Each row was made from one small tree. The marks that hang from a mark follow it in brackets, in alphabetical order. Every link used is in the known rows. Write each row's tree.
Known rows
sime{luzilib{dugir migip}}: [  3.6  -7.1  -4.1  20.8  47.5 -22.3  44.1  29.8  30.1  12.3   1.8  30.8
 -52.5  -5.7  -5.8  24.1]
kapod{luzilib{dugir migip{safas}}}: [  3.7 -12.4  15.9   9.3  50.1 -15.2  50.2  30.8  38.8  -3.6  -5.3  17.7
 -24.4   8.2   5.2  11.7]
vike{fubep nutuvo}: [-15.0   4.1 -40.3  33.7 -15.7  11.5  -8.1 -19.9  24.6  -5.9  31.0  -0.7
  27.8   8.3  -8.9   4.0]
kapod{luzilib{migip}}: [  4.5   7.1  27.5   5.3  36.5  -3.6  20.1  24.8  35.9  -5.0 -16.8   0.1
 -16.7  26.0  -3.0  13.0]
sime{luzilib{dugir kapod migip}}: [  5.7  -0.2  -6.3  18.2  47.9 -23.2  26.2  28.9  52.8   4.9 -10.3  30.9
 -55.3  10.0  -7.3  34.6]
vike{nutuvo}: [ -9.1  -3.4  -5.4  20.5 -10.0  -7.3 -11.6 -14.0  14.7  -0.1  16.4  -7.0
  15.7  -1.5  -5.0   1.9]
nutuvo{vike}: [  5.0  25.7  12.3  -3.3   5.9  24.2 -17.9 -10.5  13.4   7.7  -7.7 -17.6
  -6.4 -10.5   1.4   9.5]
kapod{luzilib{dugir migip{nutuvo safas}}}: [  8.8 -36.9  20.5   1.9  41.6 -22.8  47.1  26.2  26.0  -2.7  -8.1  13.3
 -24.7   4.7  -0.6  -7.8]
kapod{luzilib}: [-10.2   6.1  31.8  -3.5  18.8   2.3  14.4   6.0  17.4 -10.5 -12.6  -7.3
 -18.0  20.0   6.6  -5.1]
dugir{luzilib{kapod migip{nutuvo{vike{fubep}} safas}}}: [ 16.4 -21.4  -4.2   9.6  12.0  26.9 -11.9 -14.8  52.1  23.0 -21.3   6.4
  26.4 -14.6   3.1  -2.0]
luzilib{dugir kapod migip{nutuvo}}: [ 21.6 -26.8 -16.3   9.9  33.2 -21.6   6.2  30.8  36.6 -11.8 -18.9  18.2
 -22.8  13.9  -1.9  11.3]
safas{migip{nutuvo}}: [ 12.7 -10.4   2.5  -4.6   5.2   2.8  28.6   5.9  -6.5   5.3 -26.3 -13.6
   2.8 -14.9 -18.3   1.3]
sime{luzilib{dugir kapod migip{nutuvo{vike} safas}}}: [ 17.5 -22.7  15.7   3.7  41.6 -12.4  16.8  10.1  51.0  18.2  -6.9  22.2
 -49.5 -18.7 -12.1  18.3]
migip{safas}: [ -0.1 -13.5   4.7  -3.2  -3.5  -5.6   9.9  -8.1   2.6   7.9  11.8   6.8
  15.3 -18.6  -4.1  -4.6]
sime{luzilib}: [ -7.8  -2.5  15.9   1.5  13.8  -8.6  17.4  -3.3   6.6  13.7   6.4   9.2
 -38.2  -8.0  -8.1   4.5]
migip{nutuvo{vike} safas}: [ 11.7 -23.4  23.8 -17.0  -6.5  12.0 -13.6 -25.9  -0.3  18.2   4.7 -11.7
   7.9 -31.0  -8.4 -20.7]
safas{migip{nutuvo{vike{fubep}}}}: [ 14.8  14.6 -16.0   1.2   4.7  32.7  15.5  -8.6  13.1   7.6 -17.6 -20.9
   7.3 -16.1 -18.5   9.3]
kapod{luzilib{dugir migip{nutuvo{vike} safas}}}: [ 13.5 -19.1  31.7  -2.1  46.9  -1.2  33.2  16.5  33.9  -0.5 -12.8   3.6
 -31.9  -3.6   1.5  -1.8]

Write each row's tree
[ 22.9 -41.8 -10.8   4.6  28.1 -23.7  14.6  22.2  40.3  -2.5 -11.1  24.2
  -9.5  -2.1  -5.0   5.6]	luzilib{dugir kapod migip{nutuvo safas}}
[ 19.2  -4.9   0.2   4.5  15.2 -12.6  -6.6  15.2  49.2   5.3  -7.7  17.6
  14.7   3.9 -10.2  23.5]	luzilib{kapod migip{safas}}
[ 25.5 -34.8   6.0  -4.2   9.7 -17.0 -11.5   5.9  36.2   6.4 -10.5  10.9
  12.9   1.1 -15.5   0.8]	luzilib{kapod migip{nutuvo safas}}
[  2.2  -2.0  11.6  12.1  53.4 -13.2  43.7  41.0  35.2 -12.9 -18.1  12.3
 -34.9  21.1   8.0  15.9]	kapod{luzilib{dugir migip}}
[ 4.4 -6.9 30.8  2.1 31.9 -9.3 26.2 16.2 37.5  2.6 -7.2  5.7 -5.2 10.7
 -5.1  7.4]	kapod{luzilib{migip{safas}}}
[ 19.6 -28.5  22.4  -1.7  15.2  13.7 -14.9 -10.3  47.3  23.9 -31.7   2.9
  16.5 -21.9   7.1  -1.6]	dugir{luzilib{kapod migip{nutuvo{vike} safas}}}
[ 22.5 -17.5  16.4   2.4  17.7  18.6 -22.6  -3.5  43.7  19.2 -40.8  -2.8
   4.1  -6.1   9.2   3.1]	dugir{luzilib{kapod migip{nutuvo{vike}}}}
[  7.6 -14.2   5.4   9.4  44.5   9.8  33.8  13.7  42.2  -2.1  -2.0   6.3
 -19.9   1.9  -0.5  -0.1]	kapod{luzilib{dugir migip{nutuvo{vike{fubep}} safas}}}
[ 23.1  -6.2 -35.3  18.0  31.4  13.3  15.0  17.6  25.5   1.5  -1.4  10.1
 -14.3  -5.1  -3.8  10.0]	luzilib{dugir migip{nutuvo{vike{fubep}}}}
[ 10.3  -7.4   0.0  12.9  19.8   6.1  -5.6  10.0  48.0  11.0 -32.5  13.1
  12.6   3.4  11.0  14.2]	dugir{luzilib{kapod migip}}
[  5.4 -16.3  14.0   8.2  24.4 -21.1  28.2   6.7  31.0  28.2  12.1  26.7
 -20.1 -19.2 -21.0  19.7]	sime{luzilib{migip{safas}}}
[  8.6 -27.0  16.6   5.5  46.9 -13.6  42.6  33.8  27.8 -11.1 -17.9   7.9
 -38.7  19.3   2.8  -3.7]	kapod{luzilib{dugir migip{nutuvo}}}
[ 19.4 -31.2  20.4   0.3  10.9  13.3   4.2  -9.7  22.1  35.4 -18.2   2.2
  22.4 -34.6   6.5  -8.7]	dugir{luzilib{migip{nutuvo{vike} safas}}}
[ 20.6 -19.8 -27.7  15.0  28.2   8.3  18.7  10.2  25.5   9.7   7.8  15.6
  -2.2 -18.5  -8.0   4.7]	luzilib{dugir migip{nutuvo{vike{fubep}} safas}}
[ 14.5  -1.7  41.4  -7.0  35.3   9.4   0.6  11.1  32.1   1.1 -23.2 -15.5
 -23.7  15.8  -4.9  -2.6]	kapod{luzilib{migip{nutuvo{vike}}}}
[ 21.8 -32.0 -16.3  11.0  31.1 -20.4  26.9  30.4   8.7  -1.3  -6.6  17.7
 -20.4  -3.5  -3.1  -0.3]	luzilib{dugir migip{nutuvo}}
[ 27.6 -18.9  14.6  -7.4  11.8   1.6  -8.4  -3.4  19.5  22.4  -2.7   0.2
  11.2 -24.3 -16.0   1.9]	luzilib{migip{nutuvo{vike} safas}}
[ 25.5 -21.5  -0.3  -1.2  13.6  -9.9 -19.8  12.3  34.1  -1.7 -19.7   6.9
  -1.0  14.2 -10.1   7.2]	luzilib{kapod migip{nutuvo}}
